Known rows, with every step that occurs:
duku > gisiruk > muvo: [  6   3   3  -1  -5  16   4   0 -13 -13   0   5  -1  -4   0  -3   1 -12
  11  -5  -6  -2  18  18  -1  -9   0   6   2   4   0  10  -7  15  -7   0
  -2 -11   1  -3   1  -2   2   2  11  -9   9 -10   7 -16  -8 -15  13  -7
  12  -6  -1   6]
duku > gisiruk > zuzum > zazupa > muvo: [  0   6   5   9 -19  22  16 -11 -23  -1  -9  10 -12 -14  10  -3   2   2
  15  -2 -12   1  21  10   0  -5   8   5   2  20  -3  11  -4  34   1  -7
   4 -31   0  -1 -11 -21  11   2  26 -25  -3 -16  15 -21 -20 -18  19  -3
   9 -11 -12   1]
soka > gisiruk > muvo: [  7   6   2  -3  -1  14   3   0 -13   6   8   2   3  -1   3   1  -1 -14
   8  -4  -7   2  12  13  -4  -2  -1   6   3   5   0   6 -10   9  -6   0
   4 -13   2  -5  -4  -1   1   8  11 -11  10  -7   4 -10 -12  -9  14 -12
  11  -2  -7   8]
duku > gisiruk > zuzum > zazupa > soka: [  2   4   1   6 -17  15  14 -15 -23  -1 -10   7 -12 -18   4  -3   1   0
  13   1 -11  -2  13  10   1  -2  10   6   6  14  -7   8  -7  31  -6  -7
   1 -29  -1   0  -7 -23   9   5  29 -25  -3 -12   9 -27 -19 -18  20  -8
   8 -11  -9   4]
duku > gisiruk > retev: [  3  -5   8   9   3   1   3   1 -11 -12   0   5   1   1  -4  -3   5  -6
   7   2  -6   5   3  10  -6  -7  10  -3  11 -10   4   1   2   4   3  -5
 -13   0  -4   0  -4  -8   3   6   4  -4   9  -8  -5  -1   1  -6  -4  -5
  -4   8  -1  -8]
porad > zazupa > muvo > gisiruk: [  6   3   7   6 -14   4  13 -12 -11   3  -2   9 -15  -6  23  -2   3   8
  19   4  -9  -2  -3   6   3 -10   9  -1  -9   2   8   1   2   8   3 -11
   5 -15  -6  -3  -9 -19   2   7   5 -13   3 -18   7 -14 -16 -10  15  -8
   9  -1  -3  -8]
zazupa > muvo > gisiruk > retev: [ -2   0  10  12   9  -2  11   8  -8   4   0   7  -5  -2  14  -3   3  11
  17   9  -7   5   4   2 -11  -5  12  -5   5  -1  10  -4   2   9   4 -14
  -2  -5  -9  -5 -14 -21   7   9   4  -8   2 -15  -7  -2  -7 -11   0  -3
 -12   5  -5 -10]
soka > gisiruk > muvo > zazupa: [  8   5   3  -5  -8  12  10  -3 -18  13  10   6   4  -1   3   5   0 -14
  10   0 -15  -4  22   7   1  -3   3  -1   4  11  -3   6  -5  14  -5   2
   1 -17   5  -9  -8 -10   7   9  13 -16   2 -13   4 -12 -19 -26  12 -22
   8  -9  -6   0]
gatofa > gisiruk: [ 2  6 -3  0  3 -1 12 -9  5  5 12  4 -7  1  1  4 -1 -2  0 -9  4  4  5 -3
  9  9  4  0  0  3 -1 11  0 -4  0  1  1  3  5  0  5  0  3 -2 -9  5 -9  5
 -8  5  3  0 -6 -3  5  0  2 -2]
zuzum > zazupa > soka: [  0   3  -1   9 -12  -1   9  -9 -12  10 -13   3  -9 -16  11   2   3   1
  11   6  -2  -1   1   2  -1   2  10  -1  -2  12  -5  -2  -2  10  -2  -8
  -2 -14   0  -2  -6 -21   4   1  16 -14 -17  -4   3 -14 -12  -6  12 -11
   1  -6  -2  -3]
fitep > retev: [  2  -1   3   1 -16  -3   6  -3  -4  -6  -8  -1   0  -3  -5   4  -2   3
   2  -3   0   1  10  -1   5   7  -3  -5  -4   2   0  -7   4   8  -2   1
   7  -4   8  -3   2   2  -4   3   1  -7   2   0   5   1   2   1   7 -14
  -2  -1  -3   8]
soka > gisiruk: [ 7  1  2  1 -2  7  6  3 -9  9  8  2  4  2 -2  3  0 -7  2  0 -5  1 -1  0
  0 -5  2  1  5 -5  3  0 -2  5 -1 -1 -3 -7 -1 -1 -7 -4 -1 10  5 -9 14 -5
  0 -5 -9  1  3 -9  3  3 -7  3]
soka > gisiruk > muvo > zazupa > zuzum: [  0   7   3   2 -17  15  11   0 -19  16   7  12   2  -9   8   7   1 -12
  13  -3 -17  -3  25   4  -1  -3   5   4   3  21  -4   9  -5  24  -6  -1
   2 -24   1  -6 -12 -16  17  12  23 -20   0 -16   3 -16 -25 -29  18 -25
   5 -15 -10  -1]
zuzum > zazupa > duku > gisiruk: [  7   1   1  15 -12   6  20  -6 -19   2 -16   6 -10 -17   7   3   3   0
  13  -1  -7   1   1   8   0  -8  14   0   0   8  -1  -2   1  24   0  -7
  -6 -27   1  -1  -9 -22   2   6  18 -25  -6 -13   7 -19 -14 -13  20 -16
   8  -6  -6   2]
porad > gisiruk: [  3  -3   4  -2  -5   0  -4 -12  -1 -13  -7   3  -6  -4   6  -5   2   4
   0   2  -4  -5   6  15  -2  -2   2  -2  -3  -4   2   3   4   4  -1   0
   0  -5  -4  -1   3  -3   2  -5   3   1  -6  -5   9  -9   0  -5   4   5
   3  -2   4   4]
porad > zazupa > soka > gisiruk > zuzum: [  6   9   0   0 -18  12  13 -23 -22   4   5   5 -11 -13  13  -3   0  -2
  12   0 -10  -4  -1   9   8   1   3   6   2   4  -5   9 -12  17  -2  -5
   3 -25  -7   1  -6 -16   8  10  24 -16   4  -7   8 -17 -24  -8  18 -12
  13  -5 -12  -1]
gatofa > gisiruk > duku: [ -2  11  -4 -10  -3   5  23 -15   9   5   9   4  -9   3   4   1  -3   3
  -2  -8  -3   2   7  -2   8  11   1   7  -2   6  -2  13  -7  -3   0  -2
   4  -8   3  -2   8  -2   7   0  -7   0 -13   2  -4  -8   3 -13  -5  -8
  14   1   1   7]
duku > gisiruk > muvo > zazupa > soka: [  2   9   1   1 -16  10  16 -10 -21   1  -7   2  -6 -18   7  -2   2  -7
  20   4 -10  -5  24  10   3  -4   8   1   2  13  -6  10  -8  23 -11  -4
  -3 -20   1  -7  -3 -23  10   5  24 -18  -2 -16  -3 -24 -20 -34  21 -20
  11 -14   1   0]
soka > zazupa > zuzum: [ -8   3   1   5 -12   6   3   8  -7  17  -8   9   1 -10   4   6   4   1
  -1  -1  -7   5   9  -5 -11   2   1   5   1  19  -6   1   4  21   1   0
  -6 -19  -1   2  -8 -10  12   5  15 -12  -4  -7   6  -8  -8  -6  12  -6
  -4 -10  -9   1]
duku > gisiruk > muvo > zazupa > zuzum: [  0   4   4   5 -21  11  10  -3 -21  -1  -2  12  -3 -15   6   1   3  -9
  15  -3 -18  -5  28   8   2  -8   5   5   0  21  -4  12  -4  29  -7  -3
  -3 -24   3  -6  -6 -16  17   4  23 -17   1 -19   3 -22 -22 -33  20 -19
   6 -19  -6  -2]
soka > zazupa > muvo > gisiruk: [  0   5   6   4  -6   9  16  10 -11  22  -8   7  -6  -6  13   1   3   9
  13   7 -13   6   7  -1 -14  -6   7   2   3  14   5   0   8  25  -1  -5
   0 -27  -2  -2 -12 -21   7  11  10 -22   4 -19   6 -12 -12 -14  15  -3
   1  -4  -9   5]
muvo > gisiruk: [  5  -2   6   0   1   0   5  -3  -1   5   2   4  -4   2   2   2  -1   2
   7   4  -8  -2  -3   1  -3  -7   5  -2   1  -4   7  -2   4   9  -4  -5
  -1  -9  -3  -3  -3  -7   0   6  -3  -7  14 -12  -4  -9  -4  -7   0  -2
   1  -1  -2   3]
gisiruk > muvo > zazupa: [ -1   6   3  -6  -5   6   4  -5  -9   3   4   3   1  -1   5   3   0  -5
   9  -1  -8  -5  20   7   2   2   0  -1  -3  16  -5   6  -4   6  -5   6
   5  -9   6  -8   1  -9  11   0   9  -5 -13  -8   5  -9 -10 -25   9 -12
   6 -12   0   0]
duku > gisiruk > soka > zazupa: [  0   2   6  -7 -20  15  14   0 -12   7 -12   3  -2  -5 -10   1   3  -7
   0  -2 -11   2  11   5  -7  -3  10   8   9   4  -2   7  -6  20  -5  -2
  -7 -24  -1  -2   3 -15   4  11  14 -16   9 -11  10 -22  -9 -19  16  -9
  15  -6  -9  14]
muvo > zazupa > soka: [ -2   5  -1   1 -11  -4  11  -5  -9  14  -7   0  -5 -14   7   1   0   5
   9   9  -5  -4   6  -8   3   4   6  -6   2  10  -6  -1  -1   9  -3  -4
  -2  -8   2  -4  -3 -20   8   3  13  -9 -11  -6  -8 -11 -11 -17   7 -12
  -1  -8   1  -5]
muvo > zazupa: [  0   1   3   1  -5  -2   4  -3  -5   9   0   1   0  -2   2   3   0   0
   4   3  -6  -4   6  -6   4   0   4  -6   0   7  -2  -1   2   2  -1   1
  -2  -4   5  -5  -3 -10   5   2   3  -5  -7  -5   0  -2  -6 -15  -1  -9
  -1  -5  -1  -5]
zazupa > duku > gisiruk > soka: [ -4   6   2   2 -19  10  22  -2 -10  -4 -13   2  -6 -15   0  -3  -1   1
   8  -1  -7  -3   3   4   0   0  12   7   3   0   0   5 -11  15  -5  -7
   0 -20  -2  -3   3 -19   4   8  18 -15   4 -14   3 -23 -11 -21  20 -12
  16  -7  -6  11]

Rows:
[  9   8  -1  -3 -23   8  21 -20 -16   7  -1   4 -12 -10  14  -3   0   0
  12   2 -10  -3  -6   9   4  -2   4  10   1   0  -5   3 -15   5   0 -11
   1 -26  -6  -1  -3 -15   5  12  20 -18   2  -9   4 -27 -20 -16  17 -24
  20   0  -4   4]  porad > zazupa > soka > gisiruk > duku
[ -2   6   4  -1 -25   6  28  -9 -15   6 -14   3  -7 -17   0  -1  -1   1
  10   2 -14  -8  10   0   4  -1  16   3   2   5  -2   5  -7  20  -5  -7
  -4 -22   2  -9   0 -31   8  10  21 -20  -3 -18   0 -25 -21 -36  20 -20
  17 -13  -5   6]  muvo > zazupa > duku > gisiruk > soka
[ -6   5   3   6 -11  13  10  -8 -16   7  -8   8  -9 -10  13  -2  -1   6
  11  -1  -8   1  15   3  -4   5   6   4  -2  27  -5   7  -4  24   2  -6
  11 -22   1  -2 -11 -17  10  -1  22 -16 -18  -8  18 -13 -16 -12  16  -1
   3 -12 -10  -2]  gisiruk > zuzum > zazupa > muvo
[ -7  12   0 -12 -10   6  21  -8   2  22   0   5  -5   0  -3   7   1  -4
  -6  -9  -5   4  14  -3   2  18  11   7   3  11  -4  13  -5   4  -1   1
  -1 -17   4  -3   8 -12   9   5  -2  -3 -16  -1   0 -10  -2 -14   4  -7
  16  -7  -6  11]  gatofa > gisiruk > soka > zazupa
[  0   1   3  -1  -8  17   7  -7 -10 -10   2   4  -4  -4  -7  -5  -1  -2
   2  -4  -9  -1  11   7   2  -5   0   6   5   3  -1  11  -3  23  -4  -1
   1 -17  -3  -1   0  -2   5   3  15 -10  14  -8   6 -12  -7 -12   8   2
   6  -5  -6   5]  duku > gisiruk > zuzum
[ -2   1  10 -10 -12   8  15  -2  -5  19  -8   6  -4   1  -5   5   1   1
   0   4 -16  -2   6   0  -9   0  11   3   5   5   4  -1   0  16  -6  -4
  -1 -26  -3  -6   0 -19   4  12   4 -12   9 -17   5 -25 -11 -21  13  -4
  12  -8 -10  17]  muvo > gisiruk > soka > zazupa
[ -2   5  -2   7 -10  14  17  -6 -15 -10  -3   5  -7 -14   2  -4  -2   5
   9  -3  -8  -1   6   7   2  -3   3   7   5   7  -1   9  -7  33  -3  -4
   3 -23  -2  -1  -3 -13   8   3  22 -18   7  -9   4 -17 -10 -18  20  -4
   9  -8  -8   8]  zazupa > duku > gisiruk > zuzum
[ -5  14  -1   4 -10  12  22 -17  -9  11   2  12 -16 -10  15   3   0   5
   9  -8  -6   3  22   1   7  14   9   4  -3  28  -6  17  -7  19   3  -3
  10 -22   3  -3  -6 -18  14  -2  12 -12 -28  -2  10  -8 -13 -11   9  -5
   9 -10  -8  -4]  gatofa > gisiruk > zuzum > zazupa > muvo
[  0   2  -1  12  -8  -1  15  -7  -8   8 -12   5  -8 -14  11   5   1   3
   8   1  -2   1  -4   3  -2   1  11  -1  -3  13  -3  -5   0  12   1  -6
   2 -19   3  -4  -7 -19   4   3  13 -15 -17  -7   6 -12 -10  -6  15 -10
   3  -6  -5   0]  zuzum > zazupa > duku
[  7   5   2   0 -17   8  25 -12 -18  19  -8   2  -8 -12   8   2  -1  -1
   9   6 -11   0   2   4  -4   0  11   8   6  10  -6  -2 -13  17  -1 -12
   2 -33   1  -4  -9 -24   7  13  23 -28  -5 -12   5 -30 -20 -18  16 -25
  13  -2  -9  11]  zuzum > zazupa > soka > gisiruk > duku
[  0  13  -4  -7   5   6  11 -10   3  -1  12   6  -7   1   4   3  -1 -10
   7 -12   1   0  16   8   6  11   2   4  -5  12  -2  18  -7  -1  -5   2
   7  -4   6  -3   6   1   7  -6  -6   4 -15   2  -2  -3   0 -11   4  -6
  14  -5   1   0]  gatofa > gisiruk > muvo
[ -3   0   3  -1  -9  11   4 -14 -10   3   1   7  -6  -4   0   0   0  -1
   1  -4  -8  -1   7   7   2   4   3   5  -2  19  -7   4  -2  18   0  -1
   8 -20   1  -3  -3  -9  10   0  13 -11 -12  -3  13 -13 -10  -7   8   1
   5  -9 -10   1]  gisiruk > zuzum > zazupa
[  5  11  -3   0  -5  10   9  -1 -15   8   1   1  -1 -11   9  -1   0  -8
  16   2  -6   0  10  13  -5   1   4   7   4   7  -4   6 -14  13  -9  -3
   2 -17   0  -2  -7 -12   4   9  21 -17   2  -9  -1 -16 -18 -13  19 -15
   9  -7  -6   6]  zazupa > soka > gisiruk > muvo
[ -6   1   3   6 -18  -2   7  -1  -8  11  -2   8  -1 -11   8   5   2   2
   4   1 -10  -3  11  -9   4   0   4  -3  -1  17  -5   1   2  16   0  -2
  -2 -10   0  -2  -8 -14  15   3  13  -8  -9 -11  -2  -8 -13 -20   3 -13
  -6 -12  -5  -9]  muvo > zazupa > zuzum
[  0   5   5   3  -3   5  13   2  -6  10  -5   4  -7  -4  14  -2   0  11
  16   7  -7   0   3   0  -3  -7   7  -1  -1   5   9  -1   3  15  -1  -9
   5 -10  -4  -2  -9 -17   4   8   7 -13   7 -16  -1 -10 -11 -12   9  -2
   1  -1  -3   1]  zazupa > muvo > gisiruk
[-11   9  -1  -1 -15   7  19   2  -5  16 -15   2  -3 -14   2   2   1   4
   0   0  -8   0   3   0 -11  10  10   8   1  12  -3   2  -7  18   0  -3
   1 -25   0  -3   2 -22   7   8  18 -14 -14  -8   4 -20  -9 -17  21 -12
  12 -12 -10  15]  gisiruk > soka > zazupa > duku
[-11  10   3  -4 -18  12  16   6  -7  19 -14   2  -3  -9   6   3   3   6
   3   2  -7   3  17  -4 -13   8   8   8   1  17  -3   5  -9  13   0  -3
   3 -21  -3   0  -2 -20   7   8  18 -13 -13  -9  11 -14 -13 -18  18  -4
   9 -12  -8   9]  gisiruk > soka > zazupa > muvo
[ -7   4   4 -10 -14   8  10  -1  -4  15 -10   1   1  -3  -6   3   1  -3
  -5  -2  -9   2   8  -1  -9   8   7   6   4  10  -3   5  -6   6  -2   1
  -2 -19   0  -4   3 -11   5   6   8  -8  -6  -5  10 -16  -5 -11  12  -5
  11  -8  -7  12]  gisiruk > soka > zazupa
[ -8   6   3  -7 -19   7  18 -12  -5   6 -23   6 -10 -18   8   1   4   9
   2   2 -10  -4  11  13 -11   7  11   7  -1   9  -3   3  -4  20  -3  -3
   1 -31  -6  -4   4 -25   9   3  22 -15 -17 -14  14 -29  -8 -21  27  -4
  14 -13  -6  18]  porad > gisiruk > soka > zazupa > duku
[ -5  10  -1  -8  -9   0  18 -16   7   4   6   3  -9   0  -2   3  -3  -2
  -1 -10  -1  -2   9  -3   9  17  10   3   0   1   0  16 -11  -6  -3  -2
   2  -2   3  -5   9  -6   5  -1  -6   6 -15   2  -4  -5   0 -12  -1  -5
  16  -4   0   6]  gatofa > gisiruk > soka
[ 11   6   0   7 -17   4  12 -18 -17   8  -2   5 -12 -13  15  -1   3  -3
  14   2  -4  -1  -9   9   4  -8   6   1   2  -4  -1   1  -7   4   0  -8
  -1 -16  -5  -1  -8 -16   0  11  15 -14   5  -8   2 -15 -21  -4  16 -18
   9   2  -5  -7]  porad > zazupa > soka > gisiruk
[  2  -7  10   7  12  -4   3   1  -4   3   5   8  -1   4   2  -2   2   2
   9   7  -9   4  -4   2  -9  -5  10  -6   6  -9  11  -6   5   1   2  -8
  -7  -1  -6  -6  -8 -10   4   8  -6  -1  10 -11 -11  -3   0  -8  -8  -2
 -10   7  -3  -7]  muvo > gisiruk > retev
[  7   4   2  -6  -6  10  16  -3  -7   9   4   2   1   4  -1   0  -3  -2
  -1   0  -9   2  -1   2  -3  -3   1   9   5  -1   1   2  -9   7  -1  -4
   1 -17   0  -3  -3  -3   3  12   8 -14  11  -7   3 -16 -10 -14   4 -14
  11   3  -7  13]  soka > gisiruk > duku
[  5  -3   5  24  -4   1  14  -3 -21  -5 -13   9  -7 -12   7   0   6   0
  15   2  -8   7   1  11  -5  -9  20  -5   6   2   3  -3   1  18   5 -13
 -12 -18  -2  -3 -14 -26   5   8  16 -20  -7 -13  -1 -13  -8 -11  10 -15
  -2   3  -8  -9]  zuzum > zazupa > duku > gisiruk > retev
[  3   0   4  -9  -3   7  15  -5  -1   5   2   4  -6   5   1  -3  -3   5
   3   3 -11  -3  -3   1  -1  -5   4   6   0   1   6  -2  -2  11  -3  -7
   4 -19  -2  -6   1  -8   5   6  -1 -11  13 -12  -3 -23  -3 -21   4  -4
   8  -1  -3  12]  muvo > gisiruk > duku
[  5   1   5   2  -8  17   7 -13 -21  15   7   8  -2  -2   0   4  -2  -8
   3  -3 -13   1   9   6   1  -1   5   4   6  13  -3   4  -4  22   0  -1
   4 -27   2  -4 -11 -11   6  10  16 -21   2  -6  15 -15 -19  -7  11  -8
   7  -6 -18   6]  soka > gisiruk > zuzum > zazupa
[  1  -2  10   0  -7  12  10 -15 -14   7   1  12 -10   0   3   2  -1   2
   8   0 -16  -3   6   6   3  -3   9   2  -1  15   3   0   2  26  -2  -5
   6 -28  -1  -5  -8 -16   9   4   7 -17   4 -13  11 -21 -14 -16   7   0
   3 -12 -13   6]  muvo > gisiruk > zuzum > zazupa
